Every row comes from one small tree of marks. Brackets hold a mark, then the marks that hang from it, in alphabetical order. Every link used is in the known rows. Which tree was each row made from?
Known rows
[doki nitafa]: |  .02 |  .05 |  .20 | -.52 | -.03 | -.35 | -.21 | -.03 |  .07 |  .22 |  .00 |  .21 |  .02 |  .03 | -.02 |  .08 | -.01 | -.13 | -.08 | -.16 |  .04 |  .07 | -.16 |
[mabuk doki gagisor]: | -.05 |  .16 |  .29 | -.47 |  .08 | -.03 | -.01 |  .20 | -.33 |  .18 |  .16 |  .00 | -.09 |  .01 |  .12 | -.07 | -.07 | -.27 | -.25 | -.10 |  .02 |  .25 | -.30 |
[dasudu [doki [nitafa nomav]] gagisor]: | -.32 | -.17 |  .16 | -.13 |  .02 |  .17 | -.23 |  .00 |  .14 | -.17 | -.21 |  .16 |  .27 |  .06 | -.03 |  .07 | -.17 | -.53 | -.17 | -.18 | -.21 |  .08 |  .25 |
[mabuk doki]: |  .00 |  .00 |  .27 | -.49 |  .02 | -.27 | -.01 |  .24 | -.25 |  .23 |  .13 |  .09 | -.12 | -.01 |  .06 |  .02 | -.05 | -.27 | -.17 | -.14 | -.03 |  .16 | -.22 |
[nomav nitafa]: |  .00 |  .01 |  .32 | -.42 | -.05 | -.32 |  .26 |  .08 | -.09 |  .18 |  .01 |  .07 | -.10 | -.02 |  .03 |  .04 | -.02 | -.26 | -.11 | -.16 |  .01 | -.02 | -.21 |
[mabuk dasudu gagisor]: | -.04 |  .22 |  .31 | -.48 |  .07 | -.16 |  .00 |  .12 | -.39 |  .40 |  .07 |  .00 | -.10 | -.02 |  .20 | -.06 | -.06 | -.32 | -.25 | -.03 |  .13 |  .12 | -.31 |
[bune dasudu]: |  .17 |  .03 |  .03 | -.52 | -.16 | -.35 | -.01 |  .21 |  .02 |  .15 | -.02 |  .22 | -.20 |  .03 |  .01 |  .09 |  .02 | -.24 | -.12 |  .00 | -.10 | -.02 | -.10 |
[bune [dasudu gagisor [mabuk doki]]]: | -.21 | -.36 | -.02 | -.30 | -.10 | -.09 | -.03 |  .37 |  .06 |  .00 | -.05 |  .12 | -.09 | -.17 |  .15 |  .06 |  .01 | -.26 | -.26 |  .15 | -.25 |  .20 | -.10 |
[bune [dasudu [doki [nitafa nomav]] gagisor mabuk] rivof]: | -.24 | -.25 | -.16 |  .00 | -.24 |  .08 | -.28 |  .01 |  .56 | -.09 | -.26 |  .30 |  .12 | -.07 |  .12 |  .05 | -.12 | -.29 | -.13 | -.10 | -.36 |  .12 |  .19 |
[dasudu [gagisor [bune rivof]]]: | -.01 | -.28 |  .02 | -.40 | -.08 | -.08 |  .17 |  .04 | -.01 |  .29 | -.01 |  .12 | -.05 | -.10 | -.03 |  .14 |  .25 | -.37 |  .15 | -.28 | -.08 |  .08 | -.25 |
[bune [dasudu mabuk] gagisor rivof]: |  .22 | -.43 | -.14 | -.19 | -.32 | -.29 | -.08 |  .15 |  .38 |  .55 | -.07 |  .31 | -.37 | -.27 |  .17 |  .13 |  .13 | -.02 |  .02 |  .06 | -.18 |  .14 | -.15 |
[rivof [bune [gagisor [dasudu [doki nitafa]]]]]: |  .25 | -.24 | -.17 | -.29 | -.12 | -.04 |  .01 |  .00 |  .09 |  .20 | -.13 |  .42 | -.07 | -.13 | -.08 | -.10 | -.03 |  .01 |  .17 | -.02 | -.04 | -.24 | -.02 |
[mabuk gagisor]: |  .01 |  .19 |  .27 | -.50 |  .05 | -.18 |  .03 |  .17 | -.24 |  .24 |  .02 |  .07 | -.12 |  .02 |  .02 |  .02 | -.02 | -.25 | -.19 | -.11 |  .03 |  .17 | -.23 |
[dasudu [doki [nitafa nomav]] [mabuk [gagisor [bune rivof]]]]: | -.21 |  .23 |  .00 | -.05 | -.02 |  .07 | -.07 | -.18 |  .28 | -.11 | -.22 |  .10 |  .17 |  .00 |  .13 | -.01 |  .02 | -.03 | -.22 | -.12 | -.27 |  .31 | -.05 |
[dasudu [doki [nitafa nomav]] [gagisor [bune rivof]] mabuk]: | -.36 | -.23 | -.08 |  .02 | -.06 |  .13 | -.06 | -.12 |  .38 | -.13 | -.28 |  .16 |  .25 | -.10 |  .08 |  .09 |  .07 | -.23 | -.09 | -.17 | -.35 |  .23 |  .07 |
[mabuk [doki nitafa] [gagisor dasudu]]: | -.07 |  .29 | -.05 | -.48 |  .04 |  .09 | -.12 |  .10 | -.13 | -.04 |  .16 |  .13 |  .04 |  .02 |  .21 | -.29 | -.07 |  .08 | -.25 | -.10 |  .15 |  .25 | -.23 |
[dasudu doki gagisor mabuk]: | -.31 | -.23 |  .14 | -.13 |  .00 | -.05 |  .05 |  .38 | -.03 |  .10 | -.28 |  .10 |  .04 | -.21 |  .03 |  .15 | -.02 | -.42 | -.23 |  .05 | -.32 |  .24 |  .13 |
[rivof [bune dasudu gagisor] doki]: |  .46 | -.29 | -.08 | -.28 | -.20 | -.21 |  .10 | -.26 |  .11 |  .45 | -.25 |  .42 | -.23 | -.14 | -.03 |  .18 |  .05 | -.21 |  .29 |  .19 | -.15 | -.26 | -.13 |
[bune [gagisor [dasudu [doki [nitafa nomav]] mabuk]] rivof]: |  .01 | -.20 | -.25 |  .05 | -.17 | -.01 | -.13 |  .03 |  .41 |  .21 | -.17 |  .38 | -.08 | -.17 |  .21 | -.10 | -.04 |  .14 | -.08 | -.13 | -.16 |  .22 |  .13 |
[bune [dasudu [mabuk gagisor]] [rivof [doki nitafa]]]: |  .12 |  .20 | -.14 | -.23 | -.25 | -.18 | -.18 | -.32 |  .42 |  .35 | -.23 |  .30 | -.05 | -.10 |  .25 |  .09 |  .01 |  .02 | -.04 |  .05 | -.13 |  .24 | -.19 |
[doki [nitafa nomav]]: | -.11 |  .04 |  .24 | -.37 |  .04 | -.30 | -.26 | -.13 |  .14 | -.06 | -.04 |  .23 |  .09 |  .16 |  .02 |  .05 | -.14 | -.15 | -.21 | -.24 | -.05 |  .09 | -.04 |
[rivof [bune [dasudu mabuk]] [doki nitafa]]: |  .21 | -.02 | -.10 | -.33 | -.16 | -.39 | -.06 | -.37 |  .30 |  .16 | -.34 |  .46 |  .01 | -.09 |  .03 |  .16 | -.03 |  .05 |  .09 |  .18 | -.21 | -.15 | -.17 |
[bune dasudu gagisor rivof]: |  .36 | -.36 | -.10 | -.30 | -.33 | -.18 | -.09 |  .07 |  .29 |  .58 |  .03 |  .31 | -.36 | -.14 |  .08 |  .10 |  .12 | -.20 |  .16 | -.08 | -.07 |  .00 | -.13 |
[bune [dasudu mabuk] [rivof doki]]: |  .21 |  .06 | -.11 | -.24 | -.27 | -.43 |  .02 | -.11 |  .29 |  .45 | -.25 |  .35 | -.21 | -.14 |  .20 |  .19 |  .05 | -.07 |  .01 |  .02 | -.22 |  .17 | -.13 |

Which tree is each row?
|  .42 | -.18 | -.15 | -.29 | -.08 | -.22 |  .25 | -.18 | -.07 |  .44 | -.24 |  .46 | -.21 | -.18 |  .01 |  .04 |  .04 |  .00 |  .26 |  .07 | -.01 | -.17 | -.14 | : [rivof [bune [gagisor dasudu]] doki]
|  .01 | -.41 | -.13 | -.18 |  .00 | -.12 | -.03 | -.01 |  .15 | -.04 | -.06 |  .40 | -.08 | -.14 |  .09 | -.16 | -.11 |  .25 | -.07 |  .02 | -.11 | -.05 | -.15 | : [rivof [bune [gagisor [dasudu [mabuk [doki [nitafa nomav]]]]]]]
| -.36 | -.24 |  .15 | -.29 |  .11 |  .16 | -.13 | -.18 | -.10 | -.08 |  .11 | -.02 |  .25 |  .01 |  .26 | -.08 |  .01 | -.37 | -.19 | -.12 |  .00 |  .12 | -.21 | : [mabuk [dasudu [gagisor bune]] [doki [nitafa nomav]]]
|  .37 | -.44 | -.03 | -.40 | -.20 | -.24 |  .04 |  .05 |  .10 |  .32 | -.06 |  .37 | -.29 | -.11 | -.11 |  .09 |  .04 | -.17 |  .19 |  .09 | -.11 | -.32 | -.19 | : [rivof [bune dasudu gagisor]]
| -.28 |  .17 |  .31 | -.33 |  .14 |  .09 | -.29 | -.14 | -.20 |  .04 |  .17 | -.01 |  .14 |  .10 |  .33 | -.22 | -.24 | -.26 | -.40 | -.10 |  .10 |  .21 | -.25 | : [mabuk dasudu [doki [nitafa nomav]] gagisor]
| -.09 | -.24 | -.05 | -.20 | -.07 | -.18 |  .24 | -.12 |  .10 |  .35 | -.26 |  .16 | -.02 | -.25 |  .12 |  .24 |  .27 | -.20 |  .08 | -.06 | -.23 |  .29 | -.23 | : [dasudu [gagisor [bune [rivof doki]]] mabuk]
|  .33 |  .29 | -.32 | -.41 | -.15 | -.24 |  .38 | -.18 | -.02 |  .31 | -.11 |  .29 | -.13 | -.06 |  .15 |  .00 |  .29 |  .08 |  .19 | -.21 |  .01 |  .11 | -.23 | : [gagisor [bune [rivof doki]] dasudu]
| -.17 | -.39 | -.13 | -.24 | -.25 | -.04 | -.26 |  .09 |  .39 |  .17 |  .00 |  .24 | -.02 | -.19 |  .20 |  .02 |  .00 | -.16 | -.07 | -.06 | -.19 |  .19 | -.16 | : [bune [dasudu gagisor [mabuk [doki nitafa]]] rivof]
|  .01 |  .26 | -.30 | -.30 | -.04 | -.17 |  .40 |  .31 | -.07 | -.10 | -.21 |  .14 | -.04 | -.13 |  .11 | -.05 |  .24 |  .15 | -.19 |  .08 | -.21 |  .21 | -.02 | : [gagisor bune [dasudu doki mabuk]]
|  .15 | -.25 | -.15 | -.17 | -.06 |  .01 | -.02 | -.07 |  .15 | -.02 | -.16 |  .44 | -.02 | -.03 | -.06 | -.12 | -.12 | -.01 |  .08 | -.08 | -.10 | -.24 |  .08 | : [rivof [bune [gagisor [dasudu [doki [nitafa nomav]]]]]]
|  .36 | -.22 |  .09 | -.19 | -.18 | -.23 |  .00 | -.23 |  .12 |  .85 | -.12 |  .30 | -.26 | -.19 |  .12 |  .20 |  .10 | -.24 |  .25 | -.13 | -.02 |  .15 | -.14 | : [bune gagisor [rivof doki]]
| -.12 |  .07 | -.01 | -.37 | -.09 | -.09 | -.21 |  .14 |  .16 | -.02 |  .01 |  .11 | -.03 | -.07 |  .21 | -.07 | -.03 |  .02 | -.34 |  .17 | -.13 |  .26 | -.22 | : [bune [dasudu [mabuk [doki nitafa] gagisor]]]
| -.16 |  .18 |  .12 | -.30 |  .04 |  .16 | -.14 | -.36 | -.06 |  .12 |  .22 | -.02 |  .15 |  .07 |  .35 | -.21 | -.01 | -.16 | -.18 | -.23 |  .10 |  .19 | -.41 | : [mabuk dasudu [doki [nitafa nomav]] [gagisor [bune rivof]]]
| -.25 | -.34 | -.05 | -.31 | -.12 | -.05 | -.21 |  .20 |  .23 | -.05 | -.06 |  .15 |  .04 | -.16 |  .16 |  .04 |  .00 | -.17 | -.23 |  .14 | -.21 |  .20 | -.10 | : [bune [dasudu gagisor [mabuk [doki nitafa]]]]
|  .19 |  .16 | -.14 | -.41 | -.17 | -.11 |  .21 |  .11 |  .03 | -.01 | -.11 |  .10 | -.05 |  .03 | -.02 |  .11 |  .23 | -.28 | -.02 |  .06 | -.22 | -.04 | -.04 | : [gagisor [bune [dasudu doki]]]
|  .04 |  .29 | -.15 | -.38 | -.08 | -.10 | -.03 |  .17 |  .02 | -.01 | -.10 |  .28 |  .06 |  .02 |  .05 | -.13 | -.05 | -.03 | -.14 | -.10 | -.01 |  .06 |  .12 | : [gagisor [dasudu [doki nitafa]]]
| -.10 |  .16 |  .24 | -.47 |  .06 |  .03 | -.24 |  .00 | -.11 |  .12 |  .16 |  .04 |  .07 |  .03 |  .13 | -.11 | -.09 | -.16 | -.23 | -.11 |  .08 |  .25 | -.29 | : [mabuk [doki nitafa] gagisor]
|  .01 |  .33 |  .08 | -.26 |  .00 |  .01 | -.02 | -.59 | -.01 |  .30 | -.06 |  .09 |  .12 |  .06 |  .32 | -.03 |  .06 | -.19 | -.03 | -.17 |  .08 |  .16 | -.32 | : [mabuk dasudu [gagisor [bune [rivof [doki [nitafa nomav]]]]]]
|  .39 | -.10 | -.21 | -.20 | -.20 | -.16 |  .12 | -.12 |  .10 |  .69 | -.12 |  .39 | -.28 | -.21 |  .20 |  .02 |  .12 | -.01 |  .22 | -.12 |  .05 |  .16 | -.09 | : [bune [gagisor dasudu] [rivof doki]]
|  .18 | -.39 | -.14 | -.17 | -.23 | -.11 | -.11 |  .00 |  .35 |  .18 | -.25 |  .39 | -.09 | -.21 | -.05 |  .07 | -.01 | -.04 |  .08 |  .24 | -.28 | -.21 | -.01 | : [rivof [bune [dasudu [doki nitafa] mabuk] gagisor]]
| -.09 |  .23 |  .01 | -.15 |  .00 | -.15 |  .02 | -.41 |  .23 |  .10 | -.23 |  .16 |  .09 | -.04 |  .22 |  .08 |  .10 |  .08 | -.14 | -.08 | -.17 |  .36 | -.25 | : [dasudu [mabuk [gagisor [bune [rivof [doki [nitafa nomav]]]]]]]
| -.20 |  .21 | -.16 | -.15 | -.01 | -.15 | -.04 |  .17 |  .16 | -.27 | -.24 |  .28 |  .10 |  .00 |  .16 | -.13 | -.13 |  .14 | -.37 | -.03 | -.20 |  .22 |  .19 | : [gagisor [dasudu [doki [nitafa nomav]] mabuk]]
| -.07 | -.36 | -.11 | -.26 | -.25 | -.20 | -.04 |  .24 |  .30 |  .26 | -.11 |  .27 | -.18 | -.19 |  .11 |  .12 |  .05 | -.23 | -.04 | -.06 | -.23 |  .13 | -.12 | : [bune [dasudu gagisor mabuk] rivof]
| -.06 | -.43 | -.05 | -.11 | -.13 | -.08 | -.27 |  .05 |  .39 |  .01 | -.05 |  .20 | -.10 | -.13 |  .25 |  .01 | -.03 |  .02 | -.27 |  .20 | -.23 |  .22 | -.04 | : [bune [dasudu [mabuk [doki [nitafa nomav]]]] gagisor]
| -.27 | -.37 | -.03 | -.26 | -.06 | -.01 | -.04 | -.04 |  .20 |  .14 |  .01 |  .09 |  .11 | -.24 |  .16 |  .05 |  .20 | -.08 | -.02 | -.13 | -.16 |  .30 | -.32 | : [dasudu [gagisor [bune rivof]] [mabuk [doki nitafa]]]
|  .05 | -.30 | -.18 | -.08 | -.04 | -.07 |  .00 | -.01 |  .22 | -.05 | -.25 |  .44 | -.03 | -.12 |  .01 | -.11 | -.12 |  .15 | -.03 |  .04 | -.21 | -.11 |  .06 | : [rivof [bune [gagisor [dasudu [doki [nitafa nomav]] mabuk]]]]
|  .24 |  .04 |  .13 | -.43 | -.04 | -.36 | -.05 | -.46 |  .04 |  .32 | -.24 |  .42 |  .05 | -.01 | -.09 |  .14 | -.06 | -.13 |  .22 | -.08 | -.04 | -.21 | -.20 | : [rivof bune [doki nitafa]]
|  .04 | -.29 | -.11 | -.25 | -.04 | -.17 |  .10 |  .38 | -.05 |  .28 |  .01 |  .20 | -.27 | -.28 |  .23 | -.10 |  .08 |  .17 | -.19 |  .12 | -.05 |  .30 | -.13 | : [bune [gagisor [dasudu [mabuk doki]]]]
| -.10 | -.03 | -.12 | -.31 | -.07 | -.18 | -.02 | -.07 |  .27 | -.29 | -.05 |  .11 |  .05 |  .02 |  .18 |  .03 |  .14 |  .07 | -.25 |  .08 | -.25 |  .17 | -.18 | : [gagisor [bune [dasudu [mabuk [doki [nitafa nomav]]]]]]
|  .05 |  .08 | -.31 | -.37 | -.09 | -.24 |  .32 |  .19 | -.01 |  .12 |  .06 |  .20 | -.16 | -.16 |  .23 | -.14 |  .25 |  .29 | -.08 | -.13 | -.08 |  .28 | -.34 | : [gagisor [bune rivof] [dasudu [mabuk doki]]]
| -.23 |  .08 |  .06 | -.21 |  .03 | -.03 | -.08 | -.17 |  .17 | -.05 |  .03 |  .06 |  .09 | -.03 |  .24 | -.08 |  .05 |  .10 | -.26 | -.14 | -.14 |  .39 | -.34 | : [dasudu [mabuk [doki [nitafa nomav]] [gagisor [bune rivof]]]]
